What can hang from each mark:
k724: k79 k910
k727: k615
k556: k79
k694: k615
k615: k691 k727
k691: k79 k615
k79: k556 k691 k724
k910: k724

Known rows, with every way that one mark hangs from another:
k79[k556 k691[k615[k727]] k724]: [-1.35 -2.47 -0.76 -1.15  3.51 -1.89  0.73 -0.60  1.04 -4.33 -0.01  0.75
 -1.62  5.31 -4.08 -1.60  0.38  2.52]
k615[k691[k79[k556]] k727]: [ 0.44 -1.15 -1.05 -1.55 -2.53 -2.37 -0.52  4.24  0.82 -0.18 -1.53  0.90
  2.83  0.60  3.84  1.05 -0.37  1.37]
k79[k556]: [-1.67 -1.15 -0.48  1.30  0.54 -2.22 -0.79  2.16  0.32 -1.98 -0.63 -1.68
  1.87  0.56  1.74  0.61  2.96 -0.86]
k727[k615[k691[k79[k556 k724[k910]]]]]: [ 3.86 -0.48 -1.69  0.74 -0.94 -1.22  1.76 -1.82  2.37 -0.04  1.40 -1.09
  4.72  0.20 -2.37  1.06  0.02 -0.28]
k615[k691[k79[k556 k724[k910]]] k727]: [ 0.96 -0.95 -0.18 -0.56 -1.93 -1.92  0.80  0.40  1.10  1.25  1.19  1.34
  0.78  3.64 -0.01 -0.81 -1.73  1.74]
k615[k691]: [ 0.27 -1.22  1.26  0.69 -1.70 -4.39 -0.48  3.19  1.08 -2.39 -1.38 -3.73
 -0.18 -5.44  3.44  1.02 -0.41 -2.81]
k556[k79[k724]]: [-0.73  1.46  1.50  1.56  1.01 -4.26 -0.41 -0.43  0.16 -1.84  0.42 -1.05
 -0.62  1.99  2.72 -2.16  1.41  0.00]
k724[k910]: [-1.32  0.30  1.54  1.29 -1.31 -3.87 -1.81  2.71  1.50 -0.87  0.50 -3.66
 -0.87 -1.49  1.58 -1.12  1.69 -3.46]
k79[k556 k691[k615] k724]: [ 0.22 -2.61 -0.12  0.36  3.38 -1.28  0.98 -3.42  0.52 -4.30 -0.64 -1.42
 -1.03  2.78 -5.29 -0.75  0.69  0.74]
k691[k79[k556] k615[k727]]: [-1.64 -1.93 -2.30 -2.65  0.05 -1.59 -2.06  4.01  0.38 -0.76 -1.97  2.29
  2.08  2.82  1.99 -0.28  2.49  1.93]
k556[k79[k691[k615[k727]] k724[k910]]]: [ 0.43  1.29  2.52 -1.13  0.98 -3.40 -0.48 -0.95  2.17 -2.84  1.03 -0.17
 -5.24  4.43 -3.76 -4.60 -0.21  0.38]
k556[k79[k724[k910]]]: [-0.12  2.36  2.92  1.67 -0.14 -3.53 -0.29 -1.10  1.24 -0.32  1.98 -1.56
 -1.95  2.48  0.43 -3.03  1.24 -1.51]
k694[k615]: [-0.80 -1.54 -1.32  0.63  1.93 -4.82 -1.59  4.61  1.66 -2.44 -1.01 -4.00
  2.59 -5.09  3.76  2.17  2.32 -2.64]
k691[k615]: [-1.64 -2.01  0.22 -0.34  0.82 -3.48 -2.32  2.84  0.75 -2.90 -1.84 -2.47
 -0.49 -2.86  1.69 -0.28  2.48 -2.59]
k727[k615[k691[k79]]]: [ 3.26 -0.18 -2.04 -0.44 -2.24 -3.72 -0.64  3.39  1.86 -1.72 -1.64 -2.91
  5.20 -5.00  3.16  2.26  0.51 -1.84]
k910[k724[k79[k556 k691[k615[k727]]]]]: [ 0.56 -1.33 -0.85 -1.10  2.61 -2.23  0.58 -0.54  1.55 -2.36  0.86  0.03
 -1.23  4.67 -2.26 -0.16 -1.27  0.73]
k727[k615]: [-0.09 -0.06 -1.94  0.70  0.83 -4.22 -1.51  4.22  2.20 -3.73  0.15 -3.18
  3.78 -2.23  2.53  0.76  3.51 -1.90]
k910[k724[k79[k556 k691]]]: [ 1.76  0.28  0.20  1.78  1.31 -2.46  1.44 -2.67  0.99 -1.68  0.98 -2.93
  0.08  3.57 -1.61  0.84 -1.08 -0.90]
k910[k724[k79[k556]]]: [ 0.26 -0.40 -0.49  1.81  1.27 -2.78  0.52 -0.85  0.34 -0.03  1.87 -1.29
  1.66  2.59  2.05  1.30  0.16 -0.96]
k724[k79 k910]: [-0.92  0.72  3.65  0.40 -0.49 -4.32 -2.08  1.49  0.38  1.18  0.52 -2.42
 -1.28  1.06  2.21 -0.16  1.25 -4.02]

Rows:
[ 3.13 -0.80 -2.28  0.09 -0.58 -3.58  0.74  0.23  1.48 -1.97 -0.14 -2.08
  4.76 -2.18  1.75  1.56 -0.53 -0.18]	k727[k615[k691[k79[k724]]]]
[-1.04 -0.88  1.88 -2.55  1.58 -4.65 -1.95  2.55  0.35 -2.74 -1.86 -0.36
 -2.69  2.65  0.01 -0.74  0.06 -0.84]	k724[k79[k691[k615[k727]]]]
[-0.13  1.34  1.44 -1.67  0.53 -3.75 -1.63  2.89  1.58 -4.28 -1.68 -0.40
 -3.28  1.32  0.21 -2.75  1.24  0.31]	k556[k79[k691[k615[k727]]]]
[ 0.07 -0.61 -0.53 -1.60 -3.27 -4.43 -1.47  5.64  0.84 -0.67 -1.69 -0.81
  1.17 -1.76  6.00  0.33 -1.15  0.16]	k615[k691[k79] k727]
[-0.94 -1.66 -1.28 -1.82  0.54 -1.07 -0.86  0.01  0.81  0.88  0.81  2.49
  0.40  5.99 -1.87 -2.03  0.98  2.10]	k691[k79[k556 k724[k910]] k615[k727]]
[ 0.56 -1.74  1.08  0.87  2.49 -0.74  0.95 -3.79  1.77 -2.92  0.82 -1.98
 -2.43  3.15 -7.77 -1.58  0.52 -0.81]	k79[k556 k691[k615] k724[k910]]
[-1.40 -1.50 -0.11 -1.58  0.77 -4.03 -1.81  3.89  1.72 -4.85 -1.93 -1.48
 -2.68  0.49 -0.19 -1.48  0.54 -0.33]	k79[k691[k615[k727]]]
[-1.18 -0.53  0.84  2.05  1.03 -1.76  0.52 -1.67  1.13 -0.61  2.23 -1.15
  0.02  3.93 -2.19 -1.05  1.48 -0.83]	k79[k556 k724[k910]]
[ 2.01 -1.41 -0.13  0.68  2.54 -1.58  1.00 -3.29  0.94 -2.27  0.19 -2.19
 -0.84  1.87 -3.57  0.58 -0.67 -1.21]	k910[k724[k79[k556 k691[k615]]]]
[ 1.85 -1.12 -0.82  0.29 -2.31 -1.57 -0.06  1.43  0.19 -0.07 -2.20 -1.36
  3.39 -2.17  2.45  1.96  0.32 -0.41]	k615[k691[k79[k556]]]
[-0.18 -0.55  2.75 -2.14  1.33 -1.99 -1.15  0.51  1.34 -0.79 -0.16  0.69
 -2.82  5.31 -3.98 -1.05  0.94 -0.87]	k724[k79[k556 k691[k615[k727]]] k910]
[ 3.37 -1.23 -2.90  0.24  0.32 -1.66  1.63 -1.18  1.20 -1.59  0.10 -0.43
  6.14  0.04 -0.21  2.06  0.28  1.40]	k727[k615[k691[k79[k556 k724]]]]
[ 0.87  1.93  2.01  1.57  1.02 -3.84  0.41 -2.04  0.62 -3.62  0.05 -2.83
 -2.11  2.95 -0.76 -2.46  0.26 -0.01]	k556[k79[k691 k724]]
[ 0.26 -0.24 -0.43  1.31 -0.19 -1.19 -0.04 -1.88  0.43  1.40  1.11 -0.55
  2.06  4.56 -1.10 -0.98  1.14  0.28]	k691[k79[k556 k724[k910]]]
[-0.16 -0.99 -0.06  2.01  2.33 -1.99  1.36 -2.65  0.56 -3.77  0.35 -2.36
 -0.19  4.32 -3.43 -0.61  0.57  0.96]	k79[k556 k691 k724]
[ 2.44 -0.83  0.78  1.03 -1.84 -1.29  1.31 -2.53  0.68  1.39  0.62 -0.93
  1.50  0.79 -1.53  0.19 -1.06 -0.34]	k615[k691[k79[k556 k724[k910]]]]
[ 0.44 -0.17  1.14  2.26  1.22 -1.48  1.48 -3.59  1.52 -2.18  1.58 -2.76
 -1.64  4.44 -5.67 -1.48  0.26 -0.49]	k79[k556 k691 k724[k910]]
[ 0.24 -0.94  2.51 -0.98  1.66 -3.87 -1.61 -0.14  0.08 -2.58 -2.25 -2.83
 -2.44  0.00 -1.36  0.22  0.44 -2.76]	k724[k79[k691[k615]]]
[ 0.26 -0.76 -0.26 -1.04  1.55 -4.50 -0.41  0.51  1.61 -2.76  0.55 -1.45
 -2.75  2.29 -0.30 -0.85 -2.18 -0.64]	k910[k724[k79[k691[k615[k727]]]]]
[ 2.01 -1.99 -1.78 -0.99  0.19 -2.57  1.26  1.36  2.01  1.23  1.05  0.63
  3.14  0.20  0.07  1.33 -0.98  1.18]	k694[k615[k691[k79[k556 k724[k910]]] k727]]
[-1.53 -2.47 -2.63 -2.11  1.77 -1.67 -1.07  0.65  0.12 -0.74 -0.70  3.11
  1.97  5.71  0.33 -0.97  1.30  3.43]	k691[k79[k556 k724] k615[k727]]
[-0.92 -1.26  1.27 -2.31  2.59 -2.31 -1.03  1.46  0.27 -2.51 -1.53  1.10
 -1.44  5.06 -1.90  0.07  1.24  0.56]	k724[k79[k556 k691[k615[k727]]]]
[ 1.11  0.67  1.67  0.09  2.07 -2.97 -0.08 -2.79  1.01 -4.10 -0.90 -1.84
 -3.10  1.46 -2.84 -2.60  0.40 -0.22]	k556[k79[k691[k615] k724]]
